Every row comes from one small tree of marks. Brackets hold a mark, then the marks that hang from it, in alphabetical order. Every link used is in the known rows. Which tree was each row made from?
In the rows, zero is written as 128.
Known rows
(gapu sugita): [120 130 111 145 132 129 129 130  98 109 143 154 130 119 134 113 144 149
 103 135 115 122 122 150 142 136 123  88 124 130]
(zege naraf (rebita gapu naru sugita)): [111 142 163 167 196  81 194 156 108 100 150 167 126 190 110 102  79 141
  62 156 124 138 138 150 133  80 128 143 154 103]
(rebita (naru naraf) (sugita gapu)): [112 191 142 156 170 124 153 150  98  97 168 125 165 131 115 124  85 169
 131 164 120 139 106 136  89 101 114 154 129 145]
(naru (rebita (sugita gapu))): [127 168 124 157 172 133 137 119 139 154 157 137 161 114 122  98  93 169
 125 149 108 107 161 145  88 135 140 146 145 132]
(zege (kuvupa rekuv) naraf rebita): [ 80 172 127 142 166  85 197 144  95 157 112 198 135 214  98 101 112 122
  88 119 137 127 122 197 202 101 103 165 177 131]
(rebita naru sugita): [114 137 146 137 155 114 137 134 108 104 141 126 145 137 138 120 111 138
 113 174 131 121 108 134  97 115 130 142  94 102]
(naraf (zege rebita)): [130 139 129 130 124 110 148 135 142 119 142 156 135 188 127 114 107 115
 116 130 107 119 145 162 123 123 108 138 148 112]
(naraf naru zege): [130 149 116 128 101 113 119 107 142  99 137 149 153 193 127 129 119 125
 162 146 105 111 174 136 117 128 104 111 103  92]
(rebita naru (sugita gapu)): [132 186 147 151 172 129 135 130 126 112 167 134 157 132 133 129  99 150
 122 169 128 126  87 146  78 112 116 155 121 113]
(gapu (sugita (rebita (naru (naraf zege))))): [106 139 111 142 109  95 189 165  84  71 174 173 172 169 138 119 126 165
  74 182 123 154 132 147 114 112  53 107 132 142]
(kuvupa naraf): [111 119 149 114 129 125 138 118  99 111 109 138 146 125 132 148 111 147
 127 127 123 142 133 135 121 148 129 132 160 124]
(kuvupa rekuv): [115 144 130 108 130 118 145 122 104 131 105 109 138 147 114 105 132 121
 131 131 125 124 107 132 143 123 122 130 129 120]
(rebita gapu (naru naraf) sugita): [112 136 158 155 171 104 172 161  98  63 146 116 139 141 102 105  74 155
 107 165 126 143 119 100  94  81 127 122 126 130]
(rebita sugita): [121 140 130 148 141 116 125 134 123 113 129 123 127 119 130 107 109 141
 120 138 111 114 137 131 123 129 148 142 105 103]
(naru rebita): [119 113 121 121 146 132 137 111 120 160 132 133 151 133 127 107 121 145
 128 143 126 119 172 133 113 136 134 125 142 145]
(rekuv (kuvupa (zege naraf (rebita naru)))): [100 139 162 109 162  94 180 126  73 135 162 184 140 163 142 149 103 120
  73 120 113 140 109 164 137 157 102 120 195 128]
(naru (naraf kuvupa)): [ 89 132 140 125 123 142 147 115 112  97 146 114 152 143 133 125 114 131
 149 140 133 129 120 135 148 113 119 138 142 157]
(sugita gapu (rebita (naru (naraf kuvupa)))): [ 95 167 163 132 133 150 176 120 130 103 194 139 192 154 149 149 112 156
 112 181 159 154  80 149  93  95  57 166 175 181]
(naraf (kuvupa rekuv) naru (zege rebita)): [ 91 151 152 107 111 124 147  76 133 102 139 142 180 252 137  96 116 106
 155 160 103  92 131 185 137 110  90 135 140  94]
(naru (naraf kuvupa zege)): [105 146 123 126 108 119 157 110 127  73 151 129 161 176 134 120 104 115
 150 146 125 121 134 139 147 118  99 137 136 129]
(naraf (kuvupa rekuv zege) (naru rebita)): [ 82  94 141  81 128 118 142  56  87 129 130 122 192 196 151 100 118 121
 138 161 114  90 148 140 132 154 119 100 166 112]
(naru naraf): [108 132 123 132 125 121 147 149  98 116 128 117 135 134 111 123 114 147
 139 124 119 141 141 120 139 114 125 130 136 162]
(sugita gapu rebita): [139 163 136 143 121 136 146 140 168 142 166 149 150 115 135 143 125 156
 102 134 137 147 119 136  98 125  84 149 167 155]
(zege (naraf naru)): [108 146 114 140 129 104 138 115 112 129 125 161 141 187 120 136 129 144
 140 132 118 131 186 146 169 122 120 120 119 119]
(sugita gapu (rebita (naru naraf))): [112 173 147 135 135 129 174 158 120 119 178 143 176 139 128 147 113 173
 101 166 146 169 104 132  81 100  65 158 167 184]
(naru naraf rebita): [ 98 118 115 127 145 126 157 131  92 146 130 121 155 133 109 101 108 161
 137 140 117 130 184 126 122 120 132 129 150 177]
(naru (naraf zege) (rebita gapu sugita)): [123 135 120 161 156  85 184 144 118  80 145 131 147 159  89  72  54 156
 121 151  96 118 210 104 100 109 131 112 143 120]
(zege (naraf kuvupa naru) rebita): [ 80 135 148 137 136 128 148  87 129 128 151 174 155 226 144 127 125 134
 128 145 119 116 164 195 176 112 113 145 154 124]
(rekuv (kuvupa naraf (zege (rebita sugita)))): [ 94 128 184 114 144 107 142 123  79 107 134 158 142 103 147 136  71 156
  88 103  73 123 120 155  99 194 148 129 202 100]
(kuvupa rekuv (zege naraf rebita)): [ 97 126 130 104 146  66 191 135  61 144 110 157 133 193 123 110 109 115
  66 108 101 129 126 157 192 139 119 131 201 111]
(rebita (naru (naraf (zege kuvupa))) sugita): [ 96 176 117 163 153  81 175 155  94  67 152 175 163 187 111 117  74 134
 126 179 134 123 125 149 120  97  92 155 106 108]
(rebita naru): [120 127 142 119 145 126 137 125 112 117 141 132 147 149 137 138 129 124
 120 163 146 136 102 133 103 113 111 134 116 126]
(gapu (sugita (rebita (naru (naraf kuvupa))))): [ 75 123 144 134 124 135 176 128  83  77 185 154 179 149 159 127 141 167
  81 190 148 149  91 160 129 103  65 115 142 165]

Write each row's tree
[121 188 103 159 155 104 164 134 121 116 164 141 176 150 104  90  67 173
 141 151  88 113 194 140  96 127 116 145 149 137]
(naru (naraf zege) (rebita (sugita gapu)))
[108 143 152 178 166  89 165 140 131 106 140 172 125 205 103  97  81 160
 100 136  93 120 191 151 148  94 139 125 144  95]
(zege (naraf naru) (rebita gapu sugita))
[113 147 136  94 116  91 167 114  86  92  90 135 165 177 117 119 101 124
 137 134 112 132 128 141 132 148 101 132 158  88]
(kuvupa (naraf zege) rekuv)
[ 62 139 175 139 162 128 164 130  92  91 168 127 169 180 144 105  91 147
 113 185 125 123  97 175 116  90 119 170 136 141]
(zege (rebita (naru (naraf kuvupa)) sugita))
[ 93 115 149  88 110 116 130  68  92  97 127 120 171 191 152 121 123 106
 141 145 116  99 104 136 149 147 113 104 151  94]
(naraf (kuvupa rekuv zege) naru)
[106 150 158 144 170 108 187 144 129 127 123 168 125 189  83  90  88 120
  96 121 136 123  89 157 143  79 108 133 188 135]
(zege (kuvupa rekuv) (rebita gapu))
[107 122 135 159 171 105 174 146 109 102 138 119 140 128  92  74  68 174
 112 145 107 126 192 101 106 103 152 116 148 148]
(naru naraf (rebita gapu sugita))
[141 131 160 133 155 101 176 139 147  83 161 159 141 212 113 115  83 108
  94 157 131 131 113 137  85  89  90 120 162 109]
(naraf (zege (rebita gapu naru)))
[ 67 129 136 101 144 135 176  94  81 130 127  99 181 167 119  80 111 143
 146 154 126 115 144 146 150 115 116 136 160 167]
(naru (naraf (kuvupa rekuv)) rebita)
[100 152 149 137 155  80 165 139  89 129 150 176 119 132 138 118  85 138
  72  95  79 117 147 163 155 172 140 125 181 102]
(rekuv (kuvupa (zege naraf (rebita sugita))))
[ 83 109 178  78 150 111 171  94  76 110 145 128 171 202 160 118 111  94
  85 167 133 115  47 167 133 125 100 133 188 108]
(naraf (kuvupa rekuv (zege (rebita naru))))
[ 71 127 172 117 150 143 167 117  98 107 167 130 168 192 140 127 108 132
 121 172 139 137  93 171 121  88 100 156 159 165]
(zege (rebita (naru (naraf kuvupa))))
[ 88 153 146 115 143 108 167 119  79 117  85 166 157 158 110 129 102 136
 126 131 142 132  91 160 151 135 105 146 169 122]
(zege (kuvupa naraf rekuv))
[114 118 162 136 138 110 194 170 119  83 159 132 148 149 110 129 101 156
  80 165 151 172 119  99  93  81  80 126 162 166]
(sugita (rebita gapu (naru naraf)))
[135 126 141 151 166 123 159 136 102  75 160 156 133 141 119 117 119 144
  79 162 137 137  89 122 105 100 107  73 136 126]
(rebita (gapu sugita) naru)
[100 167 144 154 158 159 117  62 153 131 177 137 192 162 145 101 100 170
 165 176 109  85 169 165  90 128 129 137 134 124]
(naraf kuvupa (naru (rebita (sugita gapu))))
[133 165 150 132 139 133 156 140 149 133 179 151 168 137 141 153 124 151
  92 167 153 156  89 141  72 111  67 154 158 151]
(sugita gapu (rebita naru))
[102 107 149  78 122  88 159 112  48 102  88 128 155 139 132 133 100 124
 100 120 108 135  98 118 142 173 123 115 195 100]
(kuvupa naraf rekuv zege)
[120 161 108 149 112 107 128 110 147 102 139 195 157 207 117 135 110 119
 156 145 126 107 160 154 131 118  89 125 112  98]
(naraf naru (zege kuvupa))
[107 109 128 124 143  77 172 137  87 138 134 175 123 175 136 134 106 120
  62 105 107 132 147 155 177 145 127 128 198 117]
(kuvupa (zege naraf rebita))
[103 156 134 104 101 121 139  69 132  81 130 128 180 230 139 107 124 103
 176 164 117  97 132 155 141 122  90 122 114  81]
(naraf (kuvupa rekuv) naru zege)
[103 111 160 154 160 137 137  71 153  93 157 128 168 169 130  84  87 153
 141 175 116  89 183 128  96 109 141 105 127 108]
(naraf kuvupa (naru (rebita gapu sugita)))
[109 132 112 104 136  64 181 128  58 126 101 146 133 168 123 117 118 109
  84 111 115 129 128 128 196 151 115 118 176 103]
(kuvupa rekuv (zege naraf))
[131 198 147 155 169 110 153 136 141 106 183 164 167 191 132 114  80 138
 108 172 107 115 109 178  69 107  97 166 143  97]
(naraf (zege (rebita naru (sugita gapu))))
[ 76 147 143 107 125 131 167 110  86 103 121  94 160 165 121 102 118 128
 151 141 129 124 102 142 164 105 112 142 145 149]
(naru (naraf (kuvupa rekuv)))
[105 143 103 145 140  92 165 139 100 108 141 133 164 156 110  80  80 158
 133 156  95 109 211 131 115 130 129 137 122 124]
(naru (naraf zege) (rebita sugita))
[ 96 145 137 116 126 119 170 110 107  62 165 134 180 199 143 133 103 109
 147 181 143 131 107 143 123 103  80 138 127 130]
(rebita (naru (naraf kuvupa zege)))
[ 95 114 199  86 149 116 157 114  67 111 147 163 166 134 151 164  88 135
  88 128 106 145  84 157  78 179 108 118 214 128]
(rekuv (kuvupa naraf (zege (rebita naru))))
[ 94 109 155  79 112  93 138  93  52  99  87 137 172 175 134 136 106 142
 129 130  99 127 131 123 131 170 121 104 175  92]
(kuvupa (naraf naru) rekuv zege)
[108 137 133 175 159 107 166 134 107 104 154 204 125 202 103 102 113 169
  81 125  94 127 180 170 168  95 117  74 163 127]
(zege (naraf naru) (rebita (gapu sugita)))
[107  95 148 107 106 126 111  68 114  94 148 134 161 168 162 147 123 114
 135 142 121 103 124 130 132 151 119  99 148 104]
(naraf (kuvupa zege) naru)
[ 95 151 142 172 162 114 144 150 130 135 141 179 128 155 122 105  93 142
  98 136 122 104 114 183 135 107 133 166 142 117]
(zege kuvupa (rebita sugita))
[ 99 131 125 113 140 100 149  86  83 153 144 176 161 156 131 134 108 149
 125 114  93 115 213 137 141 184 122  84 172 129]
(rekuv (kuvupa (zege (naraf (naru rebita)))))
[ 89 157 143 129 154 115 165 139 112 155 117 166 140 184 107  97 113 121
 109 127 132 115  92 184 157 102 107 156 169 135]
(zege (kuvupa rekuv) rebita)
[123 120 181 124 157  96 184 128 118  68 139 173 161 207 117 135  66 129
  92 160 126 149 116 142  79 108  92 124 192 104]
(kuvupa (naraf (zege (rebita gapu naru))))
[107 186 113 170 173 110 148 103 122 154 157 172 174 175 114 104  95 186
 136 154  95 110 222 162 128 129 128 138 139 122]
(zege (naraf (naru (rebita (sugita gapu)))))
[124 163 151 110 113 118 144 107 120  89 128 160 155 127 130 151  98 133
 148 111 102 135 144 141  99 179 100 119 161 108]
(rekuv (kuvupa (naraf zege)))
[ 72 148 162 117 155 109 174 128  83 136  97 180 158 184 107 116  93 138
 108 125 129 131  93 188 146 123 107 164 198 131]
(zege (kuvupa naraf rekuv) rebita)
[ 82 178 122 133 137  85 192 154  95 112 122 171 153 223  90  90  87 122
 123 130 117 123 120 178 161  94  85 160 169 140]
(naru (naraf (zege (kuvupa rekuv) rebita)))
[106 124 171  95 110 121 115  88  81  98 125 155 163 124 141 170  99 152
 144 106  90 131 139 125 100 200 122  89 180 110]
(rekuv (kuvupa (naraf naru) zege))
[ 92 116 153 155 169 127 172 115 120  87 156 114 156 142 114  76  67 160
 123 158 118 112 172 117 118 100 145 117 155 145]
(naru (naraf kuvupa) (rebita gapu sugita))
[ 91 149 163  94 140 116 179  96 112  96 149 138 179 243 145 102 112  91
 118 184 132 110  72 186 125 101  77 154 151 102]
(naraf (kuvupa rekuv) (zege (rebita naru)))
